Each row was made from one small tree. Brackets hold a mark, then the marks that hang from it, in alphabetical order. Every link used is in the known rows. Write each row's tree.
In the rows, 128 means zero.
Known rows:
(sodis (tura (sati donu sazime) somek)): [105 126 154  65 153 140  88 122 135 144 155 203  89 133 215 106 131 120]
(somek nivam sodis (tura sati)): [144 170 141 170 120 115  61 129 103  85 140  37 125 106  57 154 135  85]
(tura donu (somek sodis)): [176 131 106 140 134 162 125 126 117 119 108  71 163  98  83 113 135 142]
(sodis (tura somek)): [144 140  99  79 136 154 146 111  95 154 117 141 131 141 153 126 128 146]
(donu sati): [100 149  89 159 102 141 169 124 119 146 103 119 124 170 100 135 120 168]
(somek sodis): [147 124  92 182 120 111 142 105 111 156 108  85 158 139  78 131 155 152]
(somek nivam (sodis tura)): [149 142 114 147 126  98 138  80  94 148  97 102 167 106 118 157 111 139]
(sodis (tura sati)): [103 102 124 102 118 112 142 124 131 139  86 142 131 151 129 116 130 123]
(sodis (tura donu sati somek)): [133 108 139  62 132 166 124 145 137 103  89 128 136 110 137  98 109 114]
(tura (somek nivam sodis)): [159 175  96 150 130 128  75  95  67 118 138  51 150  94 112 156 116 142]
(sodis tura): [134 110 100 111 116 123 184 106 117 163  95 156 148 147 144 122 130 158]
(furi (sati sazime)): [146 135 106 157 167 126 167 147 147 139 190 183 127 144 149 103 128 157]
(tura donu sati): [122  83 126 133  98 133 136 146 160  89  87 108 153 110 110  89 121 140]
(sazime (sati donu)): [118 115 107 121 115 146 164 133 160 168 166 150 136 188 197 149 139 213]
(sodis (tura donu (sati sazime) somek)): [139 115 149  89 157 157 116 153 127  98 122 169 112 103 166  73  95 101]
(furi sati): [141 130  96 131 142 133 177 137 157 142 157 145 153 149 119 129 141 170]
(sati donu sazime): [122 109 117 143 117 117 139 105 146 154 163 194 119 129 202 105 141 180]
(somek (tura donu)): [176 125 119 133 106 173 166 148 149  94 125 105 144 111  90 105 138 142]
(furi (sati donu sazime)): [131 124 127 124 159 128 159 126 184 157 205 220 125 137 192 114 145 176]
(tura sodis): [130 114 102 161 106  90 155 129 105 146 125  99 135 146  89 155 155 122]
(sazime sati): [134 128  83 151 123 143 173 149 123 149 153 113 138 190 152 138 122 192]

Which tree is each row?
[102 130 157 116 143 106  57 144 121 126 185 145  77 133 160 139 156  83] => (tura (sati donu sazime) sodis somek)
[119 135 139 139 126  88  97  99 104 125  88  89 150 108 105 149 109 102] => (somek nivam (sodis (tura sati)))
[112 128 167 117 109 111  94 149 154 122 162 106  90 148  87 170 191  75] => (somek (tura (sati donu) sodis))
[158 168 130 178 126 181 164 147 144 117 107  71 128 139  13 134 139 116] => (somek sodis (tura (donu sati)))
[105 147 162  67 144 125  56 105 115 114 165 184  98  93 239 129  92 121] => (sodis (tura (sati donu sazime) (somek nivam)))
[106 114 136 180 133  73 104 155 106 115 148 124  94 143 107 123 140  73] => (tura (sati sazime) sodis)
[104 152 164 117 135  91  27 128 100  96 194 128  84  91 184 161 118  83] => (tura (sati donu sazime) sodis (somek nivam))
[112 133 135 109 133 133  55 111 136 142 133  93 121 133 117 140 168 125] => (tura (sati donu) (somek sodis))
[134 158 129 107 158 187 171 145 116 128 118 179 104 131 152  94  80 132] => (sodis (tura (donu (sati sazime)) somek))
[133 152 134 151 123 140 170 103 123 129  66 104 164 102  87 151  75 134] => (somek nivam (sodis (tura (donu sati))))
[101 101 153 107 128 106 118  96 164 171  94 144 137 147 123 140 163 122] => (somek (sodis (tura (sati donu))))
[ 90 101 160 149 124  75  96 138 145 134 164 160  92 138 149 135 158  93] => (tura (sati donu sazime) sodis)
[115 126 122 167 102 131 187 152 137 123  93  99 132 142  56 148 119 118] => (tura (donu sati) sodis)
[136  90 148 131 132 125 146 128 153 127  61 109 163 115  77 105 128 104] => (somek (sodis (tura donu sati)))
[125  91 153 173 128  93 125 169 137  89 129 127 117 107 101 102 122  75] => (tura donu (sati sazime) sodis)
[165 137 121  71 122 159 137 112 106  97 108 124 163  66 174 128  74 150] => (sodis (tura donu (somek nivam)))
[137 180 137 110 150 175 140 127  95  99 128 162 114  90 176 117  41 133] => (sodis (tura (donu (sati sazime)) (somek nivam)))
[126 139 144 147 116 108 102 166 117 103 147  69  94 153  45 157 174  53] => (somek (tura sati sodis))
[ 88  90 146  73 108 116 132 106 168 158 103 177 127 147 174 128 147 144] => (sodis (tura (sati donu)))
